Each row was made from one path, in order. Every step used is in the known rows, and no mark comes twice. Write each row's path.
Known rows
S/Z/L/T: [ 2.31  3.20 -0.23  0.06  3.06  1.69 -0.98  0.13 -3.34  1.32  0.61 -2.96
  1.18  4.42  2.33  0.65  1.62  1.33 -0.15 -0.76]
Z/L/K/E/T: [ 0.85  1.28 -1.32  0.59  2.01 -0.45 -0.57 -2.40 -2.16  2.73  1.51  0.65
  0.32  3.10  0.38 -0.78  1.17  2.07 -2.09  0.19]
L/K/S/Z/J: [ 1.89  0.92 -4.25  2.19  3.12 -0.60 -1.21 -1.31 -2.26  0.66 -2.38 -0.57
 -0.01  2.07  1.26 -1.32  1.23  1.67 -2.82 -1.58]
K/E: [ 1.32  4.07 -2.68  0.45  2.40  1.01 -0.44 -0.96 -0.97  3.74  1.85 -0.65
 -1.78  2.55  1.39  0.08  0.70  4.69 -2.63 -1.77]
J/Z/L/K/E/T: [ 0.60  3.23 -1.72  1.40  2.61 -1.02 -0.63 -1.75 -2.45  2.24  1.46  0.67
  0.44  2.11 -1.01 -0.33  2.08  1.10 -2.94 -0.04]
E/T/S/Z/L/K: [ 1.00 -0.55  0.03 -0.54  1.13  2.42  0.13 -1.71 -4.15  0.93 -0.59 -1.58
  0.15  2.90  0.31 -2.35  0.54  0.30 -0.09 -0.78]
T/S/Z: [ 1.26  2.25 -1.32 -0.62  1.73  3.72  0.54 -0.19 -2.91  1.83 -0.17 -2.72
 -1.97  2.40  1.46 -1.44 -0.05  2.90 -0.85 -2.64]
K/E/Z/J: [ 1.12  4.07 -3.11  2.13  2.91  0.12 -1.57  0.48 -1.15  2.37  0.94  0.17
 -0.91  3.59  2.17  0.12 -0.87  2.78 -3.86 -0.70]
J/Z/L: [ 1.37  3.69 -2.42  0.96  2.08 -0.47 -1.47  1.01 -3.03  2.02  2.15 -1.85
  2.13  1.29  0.87  0.60  1.53  2.89 -2.64 -0.98]
T/J/Z/L: [ 1.35  2.90 -2.20  0.18  1.43 -2.54 -1.61  0.67 -1.85  1.46  1.94 -2.83
  1.71  2.63  0.82  1.27  1.53  3.91 -2.69 -2.54]
Z/L: [ 1.60  1.77 -1.78  0.03  1.45  0.11 -1.42  0.03 -2.83  2.70  1.85 -1.77
  1.97  2.30  2.11  0.21  0.49  4.12 -1.80 -0.99]
E/Z/L: [ 1.05  2.88 -1.22  0.36  1.61  1.29 -1.00  1.15 -2.88  1.46  2.47 -0.56
  0.66  2.96  2.10 -0.01 -1.03  2.48 -2.13  0.39]
T/J/Z/L/K: [ 1.13  2.14 -2.70  0.54  1.28 -3.74 -0.88 -0.22 -2.30  0.55  1.93 -0.54
  2.27  1.57  0.39  0.60  2.70  2.95 -3.24 -2.85]
L/T/J: [ 0.63  3.37 -0.78 -0.81  1.65 -0.61 -0.49 -0.77 -0.34  1.34  3.01 -2.70
  0.15  4.15  1.41  1.20  0.37  3.97 -2.43 -2.16]
E/T/J: [-0.18  0.18 -0.31 -1.20 -0.19  0.12  0.07 -1.41 -1.00  1.93  3.04 -3.79
 -1.10  4.04  0.12  0.13 -1.52  3.64 -2.48 -1.25]
L/T: [ 0.67  4.10 -0.97 -0.12  2.25  1.47 -0.33 -0.53 -1.36  2.09  3.13 -1.54
  0.54  2.81  1.26  0.52  0.29  3.00 -2.34 -0.86]
S/Z/L: [ 2.31  1.55 -1.44  0.12  1.97  1.43 -0.89  0.45 -4.00  1.87  0.23 -2.90
  0.44  3.52  2.24  0.12  1.03  2.35 -0.47 -1.37]
K/J/Z/L: [ 1.21  3.76 -1.97  0.06  2.33 -1.27 -0.94  1.12 -2.32  2.41  2.32 -2.34
  1.29  1.32  0.99  1.39  1.98  3.13 -2.18 -1.82]
J/Z/L/T/S: [ 1.05  5.60 -0.86  0.21  3.14  0.81 -1.53  0.21 -1.87  1.51  1.34 -1.64
  2.44  1.95  0.47 -0.20  1.74  2.60 -1.76 -1.06]
T/L/K/S/Z: [ 0.30 -0.43 -4.47  1.34  3.43  2.40 -0.44 -1.62 -2.29  1.01 -0.82 -0.53
 -2.01  2.38  1.84 -1.17  2.60  2.32 -0.69 -0.41]
K/S/Z/L: [ 2.73  2.09 -2.40  0.46  3.07  1.32 -1.63 -0.67 -2.32  1.59 -1.85 -2.85
 -0.48  3.32  1.78 -0.55  0.89  2.99 -0.32 -0.54]

Write each row's path
[-0.32  0.93 -4.44  1.37  2.86  0.84 -0.51 -1.58 -1.52  3.06  1.85  1.40
 -1.27  2.31  2.24 -0.15  3.29  4.05 -1.85 -1.25]
T/L/K/E
[ 2.05  0.66 -1.88  0.76  1.86  0.24 -0.17 -0.38 -4.53  0.99  0.17 -0.42
  0.96  2.48  1.95 -0.59  1.99  1.30 -1.17 -1.63]
S/Z/L/K
[ 0.49  2.20 -1.23  0.13  1.57 -0.70 -0.02  0.23 -2.61  0.81  2.56  1.32
  0.39  1.82  1.98  0.16  0.51  1.67 -2.08 -0.53]
E/Z/L/K/J
[-0.73 -0.88 -4.04  0.93  1.66  1.10 -0.30 -0.64 -2.78  1.91  2.85  0.45
  0.27  1.40  2.34 -0.26  2.42  3.51 -1.93 -1.05]
T/L/K
[ 2.15  2.23 -0.01 -0.59  2.42 -0.46 -1.03 -0.08 -2.06  0.63  0.56 -3.77
  0.66  5.82  2.25  1.36  1.85  2.39 -0.23 -2.16]
S/Z/L/T/J
[ 2.67  2.39 -2.43  1.16  3.07  0.00 -0.33 -1.34 -3.21  1.95 -0.73  0.60
 -0.66  3.29  1.95 -0.36  2.94  1.87 -1.05 -1.94]
S/Z/L/K/E
[ 1.17  5.44 -1.18  0.72  3.15 -0.14 -1.49  0.48 -2.27  1.50  2.51 -1.80
  2.76  2.35  0.66  1.15  1.98  1.92 -2.44 -0.44]
J/Z/L/T
[ 0.38  4.43 -0.71 -0.69  2.23  2.40 -0.54 -0.81 -1.12  2.02  1.96 -1.57
  0.15  2.45  1.01 -0.78  0.02  3.59 -1.78 -1.57]
L/T/S
[-2.02 -2.09 -1.96 -0.47  1.19  1.08  0.53 -1.46 -2.06  2.22  3.51 -1.12
 -1.07  2.33  1.14 -0.06  1.51  2.23 -1.09 -0.10]
E/T/L/K/J
[ 0.46  1.21 -2.19  0.45  1.86 -3.05 -1.23 -2.32 -0.76  0.47  0.28 -1.27
  0.71  2.40 -1.64 -0.49  1.15  2.00 -2.91 -0.17]
E/T/J/Z/L/K/S
[ 0.86  5.65 -0.86 -0.04  3.38 -0.84 -0.95  0.82 -1.55  1.75  2.71 -2.28
  1.93  2.34  0.86  1.95  2.66  2.11 -1.85 -1.35]
K/J/Z/L/T
[ 1.73  1.03 -2.82  1.48  1.94  0.63 -1.10  0.74 -3.36  1.59 -0.18 -3.29
  0.33  3.22  2.27  0.09  0.23  2.08 -2.32 -2.25]
S/Z/J
[ 0.80  3.79  0.19 -0.47  1.96 -0.55 -1.32  0.58 -1.08  0.24  2.77 -1.71
  1.02  5.31  2.07  1.15 -0.43  2.40 -1.82 -0.19]
E/Z/L/T/J
[ 1.42  2.70 -0.47 -0.82  1.83 -1.78 -1.71 -0.50 -0.97  1.33  2.19 -2.80
  2.09  4.68  2.09  1.39  1.23  4.04 -1.50 -1.79]
Z/L/T/J
[-1.35  1.46 -4.11  0.90  2.50 -0.13  0.16  0.26 -2.16  1.76  3.24 -0.15
 -0.24  0.40  1.20  0.92  3.66  2.64 -2.37 -1.83]
T/L/K/J/Z
[ 0.92  0.67 -1.82  1.24  2.45  1.40 -0.40 -2.32 -2.43  1.82 -1.99 -0.64
 -1.65  3.69  0.27 -2.16  0.66  0.76 -1.98 -1.87]
L/K/E/T/S/Z/J
[ 0.14  0.69 -1.02  0.31  0.64 -2.90 -0.63 -1.09 -2.42  0.56  2.32 -1.53
  1.62  2.54 -1.06  0.14  1.38  1.32 -3.01 -1.22]
E/T/J/Z/L/K
[ 0.23  4.68 -2.23 -0.12  2.13 -0.04  0.30  0.76 -1.59  2.49  3.11 -2.25
 -0.82  0.65  0.30  1.10  1.23  3.19 -3.14 -2.53]
K/J/Z
[ 1.52  1.74 -3.31  0.85  2.58 -1.41 -1.50 -2.04 -1.57  1.54 -0.19  0.70
  1.64  1.17  1.06 -1.16  1.37  3.68 -2.24 -0.14]
Z/L/K/S
[ 1.26  3.80 -0.17 -0.73  2.53  1.31 -1.54 -0.55 -1.76  1.95  1.12 -1.70
  2.31  2.98  1.79 -0.55  0.71  3.66 -0.87 -0.99]
Z/L/T/S
[ 1.20  6.52 -0.22  0.03  3.92  2.27 -1.49 -0.38 -0.65  1.94  0.77  0.55
 -0.54  4.52  1.83 -0.65 -0.02  2.66 -1.12  0.19]
K/E/Z/L/T/S
[ 1.39  6.15 -0.57  0.77  3.93  1.19 -1.38 -0.04 -1.02  2.00  1.85  0.48
 -0.29  4.83  2.16  0.66  0.32  2.24 -1.82  0.89]
K/E/Z/L/T
[ 1.80  0.94 -1.47 -0.17  1.96 -0.49  0.25 -0.38 -3.78  1.24  0.35 -0.99
  0.19  2.43  2.23  0.22  2.60  1.59 -0.56 -2.51]
S/Z/L/K/J
[ 0.04  3.70 -2.81  0.48  1.98 -1.23  0.90 -0.09 -2.04  1.53  2.96  0.22
 -0.33 -0.37 -0.16  0.40  2.25  2.02 -3.74 -2.67]
L/K/J/Z
[ 0.99  0.16 -1.09 -0.25  1.35 -2.54 -0.63 -2.73 -1.04  2.13  1.29 -0.43
 -0.20  4.37  0.37 -0.11  1.20  3.15 -2.12 -1.24]
Z/L/K/E/T/J
[ 0.91  4.59 -0.07  0.21  2.55  1.52 -1.22  0.78 -2.29  0.92  2.73 -0.55
  1.40  3.91  2.09  0.52 -0.49  1.44 -1.79  1.09]
E/Z/L/T
